What can hang from each mark
galu: sodo
sodo: galu gorig noles numam
sorami: gorig
gorig: rozu ruku sodo sorami
navale: galu noles
ruku: nezov
noles: sodo

Each row was made from one small tree. The marks that hang from a mark follow it in brackets, in alphabetical order. Every link used is in the known rows. Write each row's tree.
Known rows
sorami(gorig(rozu ruku sodo)): [-17.1  55.1  -8.2   1.7  19.1  -4.5   8.8 -18.8  20.1  14.6   7.6   1.1
  23.4  38.4  32.2   7.9  25.6 -52.3  -4.9 -27.8 -15.0  10.8 -16.9 -11.4
  33.9  38.2 -41.1  19.3  18.2]
galu(sodo(noles)): [ -2.7  27.5  -7.4  29.5  22.7   8.9  10.1 -10.3  23.1  42.5  36.3 -32.6
  48.6  15.0  47.6  15.0  29.4 -31.5 -27.2 -35.4   4.0   1.5 -33.0 -41.6
  27.6   1.5  -3.6  10.2  11.3]
gorig(rozu sorami): [-14.1  47.0  -1.0  24.1  27.8 -10.9  40.1 -39.6  19.0  15.3 -19.3 -24.2
   6.3  41.7  13.9  28.8  35.8 -32.5 -16.2   5.8  -3.5 -10.4 -31.2 -27.5
  19.8  -2.8 -22.0   4.5  14.2]
galu(sodo(gorig(rozu sorami) noles numam)): [  0.8  36.0  -1.8  36.0  13.9  -6.4  12.2 -10.5  14.9  17.0  27.9 -18.1
  40.6  11.3  24.0  32.8  34.7 -45.7 -14.1   8.6   0.8 -16.3 -10.8 -26.2
  36.9 -10.1  -6.4  15.4  14.0]
sodo(gorig(sorami) numam): [  0.7  25.3  -0.1  22.2 -19.6 -26.2  28.1   3.5  11.3   3.6  28.0 -20.1
  14.4  16.8   8.4  39.3  40.7 -29.6   1.6  28.7 -10.2  13.2 -26.5 -20.6
  51.8  -0.8 -15.3  19.1  -2.8]
noles(sodo(numam)): [ 17.6  36.3   0.0  41.4 -23.7 -39.8  10.7   0.8  15.2  30.8  20.2 -34.9
  15.5  19.6  59.6  18.6  18.9 -20.7   5.4  -4.9 -23.7  27.4 -50.5 -16.8
  46.2 -13.8 -27.0  11.9 -19.0]
navale(noles(sodo)): [ 11.5  23.8  -6.5  45.9   1.3 -18.4  -3.2 -15.9  26.2  22.0  18.8 -39.2
  -3.5   9.0  57.7  12.2  24.0 -25.7 -26.2 -21.4 -22.8   4.9 -34.6 -37.9
  55.0   3.2 -15.3   1.2   3.5]
galu(sodo(gorig noles numam)): [  4.5  23.0  -4.5  30.5   0.6  -3.5   3.4   5.3  18.2  29.3  46.9 -21.6
  48.7   4.2  33.5  28.6  34.3 -39.1 -12.1  -9.0  -2.5   1.3 -18.7 -29.0
  45.3  -6.5  -4.7  16.8   7.4]
navale(galu noles): [  1.2   7.9  -4.8  39.4  -8.0 -12.1   2.9 -35.6  16.9  41.1   4.0 -28.3
 -18.7  -0.8  37.4  17.0  37.9 -32.8 -41.4 -29.3  -5.3  20.1 -26.3 -33.7
  62.1  11.7 -18.4  11.4  12.3]
gorig(rozu ruku sodo(galu noles numam)): [  4.0  57.8  -5.2  38.0 -20.1 -52.1  18.5 -37.7  11.2  27.5  -3.9   5.3
  29.4  40.6  39.7  25.3  20.1 -79.6 -18.6  26.7 -14.1  -9.9  -3.6 -14.9
  58.0  -2.8 -35.3  23.1  31.7]
noles(sodo(galu numam)): [ 26.9  30.8  -5.9  41.1 -48.3 -58.5   6.9  -5.3  13.2  42.3  21.2 -36.0
  27.3  16.0  63.1  12.2  25.9 -29.6  -1.6  -0.3 -21.1  27.7 -41.2 -14.5
  44.9 -11.1 -30.3   5.0 -20.6]
sorami(gorig(rozu ruku(nezov) sodo(noles))): [ -9.4  56.7 -10.5   5.1  24.2   5.6  -0.7 -15.1  32.7  10.3  13.1  -6.3
  23.4  26.4  34.0   1.0  29.8 -51.1 -13.1 -21.2 -14.4  -7.0 -14.7 -20.7
  42.8  28.1 -36.6   9.0  21.7]
gorig(rozu ruku sorami): [-32.3  52.0   3.1  22.4  33.3  -4.2  51.6 -59.1   8.7   2.7 -22.9  -8.6
   5.0  52.8  13.0  24.4  25.3 -41.5 -19.0   4.3   6.8 -18.9 -18.7 -39.0
  16.4   1.0 -24.6  19.0  37.5]
navale(galu(sodo(gorig(ruku sorami) numam)) noles): [ -4.8  14.6   2.9  47.9  -0.3  -7.3   4.5 -36.6   2.7  15.1   9.0 -18.6
 -10.1  -6.6  32.0  22.7  30.7 -42.6 -41.1 -14.6   3.3   0.8  -3.6 -32.6
  53.5  16.8  -8.7  24.9  23.4]
navale(noles): [  3.1  13.1  -3.3  29.9   5.2  -5.0   1.6 -16.5  27.0  29.9  15.6 -37.8
   5.5  12.7  40.1  12.3  35.1 -28.0 -33.9 -30.4 -12.5  -1.1 -31.6 -39.4
  54.3  11.8  -9.9   1.8  12.0]
gorig(rozu sodo): [ -9.0  56.9 -10.2  28.6  20.0 -22.7  22.3 -21.7  25.6  22.2 -13.8  -3.6
  14.7  41.5  31.2  41.4  20.3 -48.9  -9.9  -1.1 -26.9   6.5 -30.3 -15.8
  39.9  12.2 -33.0  13.0  15.7]
gorig(sodo): [ -5.5  44.9 -12.6  29.1   7.8 -18.8  24.6  -3.5  22.9  20.2  16.6 -18.7
  16.5  35.3  43.0  33.8  19.0 -34.5 -16.4  -8.2 -22.5  28.5 -44.5 -29.4
  42.1  27.1 -21.3  19.4   4.2]
sodo(galu gorig(rozu) noles numam): [ 26.0  18.4 -17.5  25.9 -59.5 -56.8   0.8  -8.0  23.9  50.6  33.5  -8.3
  46.9   1.6  16.2  30.0  57.0 -65.5  -8.0  40.2 -12.2   1.6   1.1 -10.3
  74.5 -32.1 -30.0  -1.2   6.7]
sodo(galu gorig(rozu ruku sorami) noles numam): [ 11.0  31.5 -12.9  32.1 -45.6 -52.6  21.8 -31.1  11.7  22.6  26.1  -3.2
  34.4  16.1   9.6  26.9  48.1 -70.5 -16.0  59.9   2.5 -12.7  10.5 -22.9
  62.8 -24.7 -24.7  11.4  22.5]

Write each row's tree
[ -3.4  22.4 -12.3  55.7  -8.3 -21.8   8.7 -41.9  13.4  13.2  12.0 -16.3
 -33.3  -4.1  40.3  24.7  25.9 -35.1 -34.8   0.7 -10.6  21.4 -15.8 -40.2
  62.8   6.7 -22.9  17.3  15.2] | navale(galu noles(sodo(gorig(ruku sorami))))
[ -4.5  52.3 -16.5   6.1   0.5 -19.8   2.9 -21.8  23.2  27.3  18.4  -1.1
  33.9  30.8  37.2   0.6  32.0 -63.9 -14.5 -14.7 -11.2   8.1  -9.0 -13.3
  41.6  30.5 -40.9  13.2  18.7] | sorami(gorig(rozu ruku sodo(galu noles)))
[-14.7  36.6   4.2  21.5  -7.7 -23.0  35.2 -22.2   5.9  -3.1   4.1   0.8
  12.2  29.4   0.2  41.0  34.3 -46.1   3.6  32.6  -6.4  -8.2  -7.5 -18.6
  47.5  -9.3 -25.6  24.5  21.5] | sodo(gorig(rozu ruku sorami) numam)
[ -4.8  55.4   0.5  29.4 -18.0 -50.4  24.2 -38.0   5.8  20.4 -19.2   6.0
  26.5  47.5  36.0  27.4  16.7 -71.3 -11.2  13.8 -16.6  -5.4  -7.2  -9.0
  44.6  10.7 -39.6  24.8  30.2] | gorig(rozu ruku sodo(galu numam))
[  9.5  44.5  -7.4   7.2 -15.0 -14.7  -6.0   0.0  22.9  16.0  33.9 -19.8
  34.1  17.7  45.9 -10.0  34.4 -50.1 -17.4 -14.6 -10.6   6.0 -16.6 -17.6
  50.1  36.1 -30.5  12.9   7.8] | sorami(gorig(ruku(nezov) sodo(galu noles numam)))
[ 22.7  16.8  -8.1  45.8 -32.0 -40.9 -10.1  -9.6  22.0  21.6  25.9 -32.8
   4.6  -1.1  50.0  15.5  32.7 -36.9 -20.9   0.8 -24.1   4.6 -18.2 -27.7
  65.5  -0.4 -18.3   0.3  -0.2] | navale(noles(sodo(galu gorig numam)))
[ -5.6  42.1 -20.9  38.2 -17.7 -39.7  28.6 -33.2  18.5  11.0  15.3  -7.9
  14.6  21.7  35.0  28.1  24.6 -38.8  -6.6  21.3 -14.7  15.5 -15.5 -32.7
  33.8  -5.4 -34.9   6.3  10.2] | noles(sodo(galu gorig(rozu ruku sorami)))
[ -5.8  31.7 -27.1  24.0 -13.1 -17.6  25.9 -40.7  31.4  13.3  24.3  -5.1
  29.7  12.8   6.4  22.1  50.7 -56.3 -31.9  41.3   3.7 -21.2  10.2 -49.8
  49.2 -14.0 -22.5  -5.9  37.5] | sodo(galu gorig(rozu ruku(nezov) sorami) noles)
[ 10.0  34.7 -11.8  37.6 -42.5 -54.8  12.6 -16.7  13.2  23.8  17.0  -7.3
  23.9  15.9  41.3  26.6  25.7 -44.2   6.1  18.6 -22.0  16.5 -14.9 -14.3
  50.0 -17.0 -40.0   9.7   1.5] | noles(sodo(galu gorig(rozu ruku) numam))
[ 17.7  38.9  -6.0  31.9 -35.5 -53.3  15.2  -0.3  12.7  29.5  14.8 -23.8
  29.9  29.3  48.8  24.7  25.8 -47.8 -14.9   8.2 -22.0  25.8 -34.2 -12.8
  51.3  22.0 -24.3  17.8  -4.8] | gorig(sodo(galu numam))
[ -6.4  20.4  -8.6  35.1   2.4  -2.0  16.4 -28.9  13.8  54.0  19.1 -21.9
  18.3   4.5  39.4  22.0  32.6 -31.9 -31.6 -31.8   7.6  29.5 -31.3 -33.2
  38.9   2.9 -17.4  18.3   9.1] | navale(galu(sodo(noles)))
[-17.3  38.2  -5.4  -8.9  15.0   4.3   8.2 -21.5  20.7  29.1   9.1  -7.2
  29.0  31.5  26.0  -1.4  36.0 -41.2  -2.3 -43.4  -5.3   7.3 -18.9 -14.1
  29.3  24.1 -40.7  11.0  17.0] | sorami(gorig(rozu ruku))
[  8.9  18.6  -8.7  55.2 -12.4 -24.9  -0.8 -35.1  16.7  34.0   7.1 -29.0
 -27.1  -5.2  54.1  17.0  27.6 -29.9 -35.2 -19.6 -14.8  26.4 -29.5 -32.8
  61.9   2.8 -24.0  11.4   2.7] | navale(galu noles(sodo))
[  7.3  42.2  -9.9  41.7 -35.6 -55.3  21.9 -22.9  10.0  10.8  13.5 -10.7
  16.3  19.7  37.9  27.3  26.2 -43.6   2.8  33.0 -16.4  10.9 -14.8 -19.3
  42.9 -13.4 -34.2  10.9   1.8] | noles(sodo(galu gorig(rozu ruku sorami) numam))
[ 16.1  21.2  -3.8  46.8 -14.5 -27.6  -7.3  -5.8  23.0  13.5  25.8 -31.5
  -3.2   1.4  48.7  20.8  27.2 -31.1 -16.6  -2.3 -26.4   4.1 -24.8 -29.7
  66.6  -1.6 -15.7   5.9  -0.1] | navale(noles(sodo(gorig numam)))
[  1.8  43.0  -6.1   3.1 -19.3 -26.3   3.7  -3.1  10.8  20.2  27.6 -13.0
  33.4  28.8  43.6  -2.9  28.9 -50.8  -8.2 -21.9 -11.5  23.8 -20.7  -8.5
  41.7  46.9 -35.1  23.2   3.7] | sorami(gorig(ruku sodo(galu numam)))
[ 13.2  21.8 -14.2  24.5 -55.5 -51.2   8.3 -21.7  17.6  42.1  31.2   2.4
  45.3  10.3  15.0  26.2  49.3 -71.7 -10.1  39.8  -5.3  -4.6   9.8 -17.0
  72.9 -29.8 -31.5   8.4  22.8] | sodo(galu gorig(rozu ruku) noles numam)
[ -3.0  39.0 -19.3  34.7  -1.7 -23.8  16.5 -11.0  28.8  19.6  20.1 -10.0
  11.8  15.8  37.0  37.8  23.9 -27.9   6.4   2.9 -27.7  23.6 -31.8 -26.7
  43.3 -14.4 -34.8   4.4  -0.1] | noles(sodo(gorig(rozu)))
[ -1.9  16.9  -8.0  35.4 -12.5 -11.1  12.3 -18.2  10.1  45.1  26.5 -14.7
  18.8  -2.6  30.0  30.5  36.5 -37.9 -21.9 -13.8   4.3  29.4 -21.5 -24.1
  50.5  -3.2 -18.7  23.0   5.7] | navale(galu(sodo(gorig noles numam)))
[  2.7   7.5   0.2  44.5  -7.8  -9.7  -5.5 -25.4   8.9  28.4  12.8 -21.4
  -3.8 -13.3  35.1  24.1  35.4 -39.8 -36.6 -24.8  -2.8   7.7  -8.7 -26.3
  59.8  12.7 -11.3  18.6  15.0] | navale(galu(sodo(gorig numam)) noles)
[ 12.1  21.1 -16.1  43.1 -15.0 -30.9  -5.8 -22.3  28.6  21.4  16.9 -24.8
   3.0   1.9  45.2  18.8  32.6 -39.1 -24.6  -4.4 -23.9   0.7 -14.3 -33.6
  57.7  -0.1 -22.4  -5.7   9.8] | navale(noles(sodo(galu gorig(rozu))))
[  0.7  71.0  -1.2  46.8  -5.8 -54.0  37.1 -50.3   3.9  -1.0 -10.8  -3.1
  13.7  49.5  30.3  27.0  18.6 -76.9 -27.6  55.0  -3.9 -22.0  -3.1 -22.7
  42.8   5.0 -25.0  26.7  31.5] | gorig(rozu ruku sodo(galu noles numam) sorami)
[  0.4  51.2  -2.4   0.9  -5.5 -16.9  -3.0 -12.9  21.3  11.7   2.0  -8.5
  29.5  26.4  36.5  -3.6  32.9 -54.5  -7.7 -20.2 -16.0  -6.0  -9.3  -5.3
  39.2  35.2 -41.0  11.1  15.0] | sorami(gorig(rozu ruku(nezov) sodo(galu numam)))
[ -4.6  13.4   2.3  43.7  -1.9  -9.0  -3.2 -38.4   7.2  24.9   1.6 -11.0
  -5.5  -6.8  31.2  24.9  32.2 -48.5 -35.3 -22.1  -0.6  -3.2   0.1 -24.8
  57.1   8.3 -16.6  21.1  27.1] | navale(galu(sodo(gorig(rozu ruku) numam)) noles)
[ -6.0   8.2  -8.6  42.5   5.1   1.8  -0.9 -32.3  14.6  27.9  13.6 -19.1
  -5.5 -11.3  34.5  24.1  34.7 -37.2 -42.7 -31.1  -0.9  10.6  -9.5 -37.1
  53.0  17.8 -11.6  14.5  20.9] | navale(galu(sodo(gorig)) noles)
[  9.6  36.1 -10.3  42.2 -42.1 -53.6  22.6 -15.2   8.1   9.4  28.2 -18.2
  17.0  17.0  43.3  23.8  24.2 -35.6  -1.0  29.3 -15.5  22.0 -21.9 -25.2
  44.7  -6.1 -28.5  15.2  -4.3] | noles(sodo(galu gorig(ruku sorami) numam))
